What can hang from each mark:
K_224: K_14 K_145 K_352 K_759
K_338: K_159 K_540
K_540: K_145 K_338
K_759: K_844
K_352: K_224
K_14: K_224
K_145: K_540
K_159: K_338 K_352

Every row comes from one small tree of marks. The marks that hang from a mark follow it in brackets, in the order of their numbers. Every link used is in the known rows. Which tree was each row made from?
Known rows:
K_338(K_159 K_540(K_145)): | -3.19 | +2.11 | -0.28 | -1.47 | +0.85 | +1.19 | +2.33 | -0.60 | +0.99 | -1.49 | +4.19 | -0.25 | -2.94 | -2.73 | -5.22 | -0.98 | -0.34 | -0.60 | -0.32 | -1.94 | -2.72 |
K_352(K_224(K_759)): | -2.72 | +0.75 | +0.84 | -1.49 | +0.87 | -2.81 | +2.25 | -0.39 | -0.62 | -1.06 | +0.43 | -0.27 | +1.42 | -3.68 | -3.83 | +0.56 | +0.00 | +0.99 | -0.02 | -0.79 | -0.94 |
K_145(K_540(K_338(K_159(K_352(K_224))))): | -4.67 | +0.77 | -0.30 | +0.64 | +0.79 | +0.37 | +1.65 | -1.25 | +0.87 | -1.49 | -0.72 | -0.36 | -1.56 | -3.61 | -6.43 | +1.30 | -2.21 | +1.51 | -2.59 | -0.43 | -4.35 |
K_352(K_224(K_145(K_540))): | -3.38 | +0.55 | +2.41 | -0.50 | -0.07 | -2.13 | +4.21 | +0.12 | -0.53 | -4.03 | +0.53 | -0.12 | -0.81 | -4.02 | -3.32 | +0.60 | -0.08 | +2.18 | -1.56 | +0.47 | -4.29 |
K_14(K_224): | -1.26 | +1.19 | +0.70 | -1.84 | +0.76 | -1.51 | +1.63 | -0.82 | -1.34 | -0.43 | +1.58 | -1.75 | +0.53 | -3.77 | -3.62 | +1.18 | -1.86 | -0.57 | -0.09 | -2.33 | -1.56 |
K_224(K_14 K_145(K_540(K_338)) K_759(K_844)): | -4.58 | -2.71 | +1.08 | -3.09 | +3.08 | -2.28 | +1.28 | +2.26 | -3.28 | -3.76 | -0.33 | -0.28 | +1.12 | -1.91 | -2.18 | +1.46 | -0.41 | -1.62 | -0.91 | -2.33 | -2.60 |
K_540(K_145 K_338): | -1.31 | -0.21 | +0.83 | -1.95 | +0.33 | +0.72 | +0.71 | +0.47 | -1.55 | +1.27 | +1.63 | -0.74 | +0.68 | -2.90 | -3.84 | -0.68 | -1.58 | -1.29 | -1.12 | -2.61 | -1.78 |
K_159(K_338 K_352): | -2.55 | -0.63 | +0.66 | -0.42 | +1.30 | -0.32 | +1.07 | -0.28 | -0.70 | +0.86 | +2.77 | -1.93 | -1.96 | -3.24 | -4.25 | +0.49 | -2.11 | +2.70 | -1.74 | -1.32 | -1.05 |
K_145(K_540(K_338(K_159(K_352(K_224(K_14)))))): | -6.12 | +0.19 | -1.35 | +0.62 | +1.34 | -1.01 | +2.09 | -1.33 | +0.12 | -2.45 | -0.32 | -0.86 | -1.03 | -1.93 | -5.26 | +1.60 | -1.23 | +1.49 | -2.78 | -1.12 | -3.71 |
K_145(K_540(K_338(K_159(K_352(K_224(K_759)))))): | -5.28 | -0.23 | -0.24 | -0.73 | +1.46 | -0.95 | +1.30 | -1.67 | +0.41 | -2.02 | -0.94 | +0.35 | -0.25 | -4.04 | -6.14 | +1.24 | -1.42 | +0.96 | -1.82 | -0.36 | -3.24 |
K_338(K_159(K_352(K_224)) K_540(K_145)): | -5.19 | +2.59 | -0.82 | -0.57 | +0.27 | -1.38 | +3.48 | -2.99 | +1.84 | -2.28 | +2.22 | -0.52 | -2.39 | -2.93 | -6.75 | -0.67 | -1.91 | +1.77 | -1.12 | +0.29 | -3.38 |
K_540(K_145 K_338(K_159(K_352(K_224(K_14 K_759))))): | -5.69 | -0.14 | -1.50 | -2.65 | +1.03 | -3.67 | +1.62 | -2.77 | -0.53 | -1.05 | +0.28 | -0.80 | +2.50 | -1.65 | -4.17 | +0.35 | -0.72 | -0.44 | -0.74 | -1.55 | -0.90 |
K_224(K_14 K_145 K_759): | -4.18 | -1.28 | +1.07 | -3.82 | +1.44 | -4.36 | +2.98 | -0.19 | -1.64 | -2.62 | +2.80 | -0.86 | +1.16 | -1.83 | -0.03 | +1.05 | +2.67 | -1.12 | +0.08 | -1.77 | +0.13 |
K_224(K_14 K_145(K_540(K_338))): | -3.83 | -1.92 | +1.23 | -1.63 | +1.31 | -0.96 | +2.64 | +1.04 | -2.33 | -2.72 | +1.37 | -0.65 | -0.52 | -1.95 | -1.45 | +0.87 | +0.32 | -0.49 | -2.45 | -2.04 | -3.33 |
K_338(K_159(K_352)): | -4.30 | +1.37 | -0.51 | -0.91 | +0.88 | -0.22 | +1.36 | -1.47 | +1.95 | -0.20 | +2.76 | -1.56 | -2.29 | -2.86 | -4.72 | +1.60 | +0.32 | -0.16 | -0.56 | -1.29 | -1.14 |
K_159(K_338(K_540) K_352(K_224(K_14 K_145 K_759))): | -5.52 | -1.26 | +0.44 | -2.36 | +2.00 | -5.41 | +4.47 | -2.05 | -1.87 | -3.46 | +2.01 | -0.72 | -0.67 | -1.97 | -2.48 | -0.16 | -1.61 | +3.79 | -2.00 | +0.42 | -1.81 |
K_224(K_14 K_352): | -4.66 | -0.84 | -0.53 | -1.25 | +1.65 | -3.28 | +2.67 | -0.91 | -1.29 | -0.76 | +2.65 | -0.83 | -1.48 | -1.33 | -3.24 | +1.10 | +0.87 | -0.09 | -0.68 | -0.50 | +0.56 |
K_338(K_159(K_352) K_540(K_145)): | -5.08 | +1.51 | -0.85 | -1.27 | +0.82 | +0.08 | +2.48 | -2.40 | +1.79 | -1.61 | +4.04 | -0.80 | -3.65 | -2.71 | -6.11 | -0.55 | -0.98 | +0.21 | -0.95 | -0.85 | -2.56 |
K_338(K_159(K_352(K_224(K_759))) K_540): | -5.73 | +1.75 | -0.94 | -1.26 | +1.57 | -2.40 | +3.00 | -2.80 | +1.76 | -2.37 | +1.42 | +0.04 | -1.98 | -3.31 | -6.07 | +0.61 | -0.80 | +1.46 | -0.71 | +0.32 | -2.13 |
K_338(K_159): | -2.39 | +1.94 | +0.03 | -1.14 | +0.95 | +0.94 | +1.24 | +0.36 | +1.17 | -0.07 | +2.83 | -1.05 | -1.60 | -2.84 | -3.85 | +1.21 | +1.01 | -1.05 | +0.10 | -2.34 | -1.34 |

Which tree is each row?
| -3.66 | -2.67 | +1.70 | -4.46 | +3.07 | -4.14 | +1.51 | -0.49 | -3.92 | -3.26 | -1.85 | +0.57 | +1.39 | -4.30 | -4.42 | +1.67 | -3.75 | -2.13 | -0.14 | +0.12 | -2.45 | : K_14(K_224(K_145(K_540(K_338)) K_352 K_759(K_844)))
| -7.08 | +0.65 | +0.10 | -0.57 | +0.58 | -3.68 | +4.47 | -2.04 | +0.86 | -5.22 | +1.23 | -1.03 | -1.47 | -2.10 | -3.33 | +1.76 | +1.00 | +2.06 | -1.74 | +0.35 | -3.61 | : K_338(K_159(K_352(K_224(K_14 K_145(K_540)))))
| -6.02 | +1.50 | +0.18 | -2.95 | +2.32 | -3.92 | +3.32 | -1.36 | +1.12 | -4.14 | +0.08 | -0.18 | -1.08 | -2.93 | -5.19 | +1.28 | -1.56 | +0.32 | +0.17 | +0.84 | -2.85 | : K_338(K_159(K_352(K_224(K_145 K_759(K_844)))) K_540)
| -5.47 | -1.47 | +0.84 | -3.11 | +2.70 | -1.08 | +0.59 | +0.32 | -0.29 | -3.09 | -0.48 | -0.19 | -0.65 | -3.40 | -4.59 | +2.05 | -1.26 | -1.68 | -0.69 | -1.01 | -3.20 | : K_224(K_145(K_540(K_338(K_159(K_352)))) K_759(K_844))
| -7.24 | +0.75 | -0.72 | -2.86 | +1.58 | -5.39 | +4.73 | -3.14 | +0.78 | -4.56 | +2.03 | -0.38 | -0.98 | -1.68 | -2.96 | +0.94 | +0.86 | +0.94 | -0.83 | +0.45 | -1.85 | : K_338(K_159(K_352(K_224(K_14 K_145 K_759))) K_540)
| -6.68 | -2.29 | -0.05 | -3.08 | +2.06 | -2.48 | +2.05 | -1.47 | -0.64 | -3.54 | +1.45 | -0.41 | -0.56 | -2.18 | -2.36 | +1.70 | +1.20 | -1.07 | -1.67 | -1.35 | -2.19 | : K_224(K_14 K_145(K_540(K_338(K_159(K_352)))) K_759)
| -3.66 | +0.82 | +1.08 | -1.74 | +0.21 | -4.49 | +4.39 | -0.28 | -1.09 | -2.70 | +1.19 | -1.30 | +1.16 | -1.61 | -1.00 | +0.95 | +0.97 | +0.96 | -0.88 | -0.73 | -1.78 | : K_352(K_224(K_14 K_145))
| -2.00 | -0.20 | +1.96 | -4.79 | +0.97 | -4.40 | +2.59 | -1.58 | -2.02 | -2.21 | +1.58 | -0.95 | +2.31 | -4.27 | -1.40 | +1.20 | -0.37 | -1.60 | +0.81 | -1.47 | -0.81 | : K_14(K_224(K_145 K_759))
| -5.15 | +0.85 | -1.52 | -1.30 | +0.38 | -2.33 | +1.99 | -2.27 | -0.09 | -0.56 | +0.53 | -1.44 | +1.20 | -1.27 | -4.48 | +0.39 | -1.47 | +0.12 | -1.46 | -1.57 | -1.90 | : K_540(K_145 K_338(K_159(K_352(K_224(K_14)))))
| -5.92 | +1.92 | -1.13 | -1.33 | +2.77 | -2.38 | +2.01 | -1.14 | +1.30 | -2.88 | -0.02 | -0.29 | -1.56 | -2.85 | -7.14 | +1.19 | -2.35 | +0.84 | -0.02 | -0.05 | -2.48 | : K_338(K_159(K_352(K_224(K_759(K_844)))) K_540)
| -6.22 | +0.19 | +1.15 | -1.90 | +0.64 | -3.58 | +3.69 | -2.40 | +1.20 | -4.80 | +0.58 | +0.15 | -0.67 | -4.21 | -4.19 | +1.39 | +0.83 | +1.51 | -0.72 | +1.11 | -3.15 | : K_338(K_159(K_352(K_224(K_145(K_540) K_759))))
| -5.83 | +1.87 | -1.52 | -0.21 | +0.80 | -3.11 | +2.86 | -2.09 | +1.26 | -1.76 | +1.34 | -1.84 | -0.57 | -1.42 | -4.18 | +1.80 | +0.36 | +1.39 | -0.97 | -0.97 | -1.35 | : K_338(K_159(K_352(K_224(K_14))))
| -5.80 | -3.70 | +0.76 | -3.49 | +3.49 | -4.10 | +1.94 | +0.84 | -3.53 | -3.64 | -0.56 | +0.58 | +0.26 | -1.87 | -3.09 | +1.55 | -0.66 | -1.61 | -0.88 | -0.24 | -1.46 | : K_224(K_14 K_145(K_540(K_338)) K_352 K_759(K_844))
| -5.36 | -2.31 | +0.73 | -4.20 | +1.84 | -6.21 | +3.67 | -1.58 | -1.96 | -2.50 | +2.52 | -0.02 | +0.29 | -1.80 | -0.98 | +1.16 | +2.37 | -1.11 | +0.17 | +0.36 | +1.25 | : K_224(K_14 K_145 K_352 K_759)
| -4.44 | +2.43 | -0.44 | -0.22 | +0.34 | -1.69 | +2.42 | -1.96 | +2.02 | -0.85 | +0.87 | -1.27 | -1.07 | -3.07 | -5.38 | +1.51 | -0.63 | +1.38 | -0.80 | -0.15 | -1.94 | : K_338(K_159(K_352(K_224)))
| -5.44 | -1.65 | -0.70 | -2.65 | +3.51 | -4.62 | +1.38 | +0.28 | -2.21 | -1.77 | +0.91 | -0.46 | +0.27 | -1.28 | -3.97 | +1.69 | +0.10 | -1.21 | +0.85 | -0.84 | +1.27 | : K_224(K_14 K_352 K_759(K_844))
| -3.47 | +0.58 | -0.62 | -1.34 | +1.19 | +0.85 | +0.37 | -0.89 | +0.98 | +1.37 | +1.35 | -1.23 | -1.37 | -2.69 | -4.73 | +1.48 | -1.15 | -1.23 | -1.47 | -1.94 | -1.56 | : K_540(K_338(K_159(K_352)))
| -3.92 | -1.68 | +1.85 | -4.24 | +1.31 | -4.78 | +3.26 | -1.45 | -1.19 | -1.57 | +2.12 | +0.47 | -0.20 | -3.46 | -2.17 | +0.84 | +1.42 | -1.09 | +0.36 | +1.09 | +0.72 | : K_224(K_145 K_352 K_759)
| -5.46 | -1.04 | -0.68 | -1.45 | +1.73 | -4.12 | +3.29 | -2.43 | -2.04 | -2.58 | +2.48 | -0.74 | -0.26 | -2.02 | -4.81 | -1.60 | -2.65 | +4.07 | -1.74 | -0.46 | -1.59 | : K_159(K_338(K_540(K_145)) K_352(K_224(K_14 K_759)))
| -3.98 | -0.25 | +0.19 | -0.74 | +1.99 | -2.46 | +2.71 | -1.68 | -0.90 | -1.26 | +1.46 | -0.34 | -1.60 | -3.70 | -5.61 | -0.56 | -3.29 | +4.34 | -2.02 | +0.32 | -2.07 | : K_159(K_338(K_540) K_352(K_224(K_759)))
| -3.38 | +0.75 | +0.20 | +0.59 | +1.34 | -1.14 | +3.04 | -1.20 | -0.39 | -0.77 | +1.70 | -0.96 | -2.91 | -3.25 | -5.93 | -0.47 | -4.07 | +4.87 | -2.74 | +0.25 | -3.13 | : K_159(K_338(K_540) K_352(K_224))
| -3.42 | -0.97 | +1.50 | -5.31 | +2.50 | -6.24 | +2.22 | -1.29 | -2.76 | -2.62 | -0.16 | -0.44 | +1.78 | -3.78 | -3.33 | +1.95 | -2.16 | -2.24 | +1.71 | +0.32 | -0.03 | : K_14(K_224(K_145 K_352 K_759(K_844)))
| -2.44 | -1.69 | +2.01 | -4.08 | +2.65 | -2.35 | +0.82 | +0.94 | -3.64 | -3.37 | -1.58 | -0.32 | +2.22 | -4.33 | -3.53 | +1.63 | -3.51 | -2.09 | -0.24 | -2.01 | -3.58 | : K_14(K_224(K_145(K_540(K_338)) K_759(K_844)))
| -2.85 | -1.84 | +1.87 | -3.00 | +1.23 | -2.86 | +2.89 | -1.66 | -3.00 | -2.30 | -0.12 | +0.27 | -0.30 | -4.33 | -3.70 | +1.14 | -3.01 | -0.99 | -1.69 | +0.44 | -3.09 | : K_14(K_224(K_145(K_540(K_338)) K_352))
| -5.59 | -2.04 | +0.60 | -4.31 | +2.99 | -6.20 | +2.65 | +0.07 | -2.40 | -3.04 | +1.07 | -0.39 | +0.78 | -1.36 | -2.00 | +1.78 | +0.85 | -1.72 | +1.01 | +0.01 | +0.91 | : K_224(K_14 K_145 K_352 K_759(K_844))
| -2.66 | +0.31 | +0.19 | -0.30 | +1.45 | +2.96 | +0.49 | +1.15 | +0.05 | -0.75 | +1.21 | -0.09 | -2.04 | -3.42 | -4.97 | +1.00 | -0.60 | -0.88 | -1.74 | -2.59 | -3.71 | : K_145(K_540(K_338(K_159)))
| -6.61 | -2.84 | +0.93 | -3.04 | +3.25 | -5.18 | +2.93 | +0.35 | -2.60 | -5.22 | +0.84 | +0.30 | -0.68 | -2.01 | -3.13 | +1.64 | +0.81 | -0.56 | +0.09 | +0.44 | -1.01 | : K_224(K_14 K_145(K_540) K_352 K_759(K_844))
| -4.55 | -1.22 | +0.86 | -4.05 | +1.58 | -2.51 | +1.62 | -2.82 | -1.02 | -3.13 | +0.18 | -0.46 | +0.63 | -4.56 | -3.74 | +1.90 | -1.86 | -1.58 | -1.00 | -1.01 | -3.13 | : K_14(K_224(K_145(K_540(K_338(K_159(K_352)))) K_759))
| -1.49 | +0.08 | +0.82 | -1.01 | +1.26 | +1.13 | +2.01 | +0.52 | -1.63 | -0.38 | +4.16 | -0.59 | -2.63 | -3.07 | -4.72 | -2.07 | -2.80 | +2.29 | -1.48 | -1.97 | -2.66 | : K_159(K_338(K_540(K_145)))
| -4.31 | -2.06 | +2.00 | -3.94 | +1.57 | -5.22 | +3.54 | -2.67 | -2.50 | -4.36 | +1.10 | +0.61 | +0.01 | -4.90 | -3.40 | +1.20 | -0.73 | -0.44 | +0.04 | +1.10 | -1.60 | : K_14(K_224(K_145(K_540) K_352 K_759))
| -6.44 | +0.39 | +1.00 | -2.04 | +1.85 | -3.61 | +2.68 | -0.79 | +0.72 | -5.30 | -0.96 | -0.19 | -0.27 | -3.78 | -5.23 | +2.06 | -0.65 | +0.93 | +0.01 | +0.79 | -3.49 | : K_338(K_159(K_352(K_224(K_145(K_540) K_759(K_844)))))
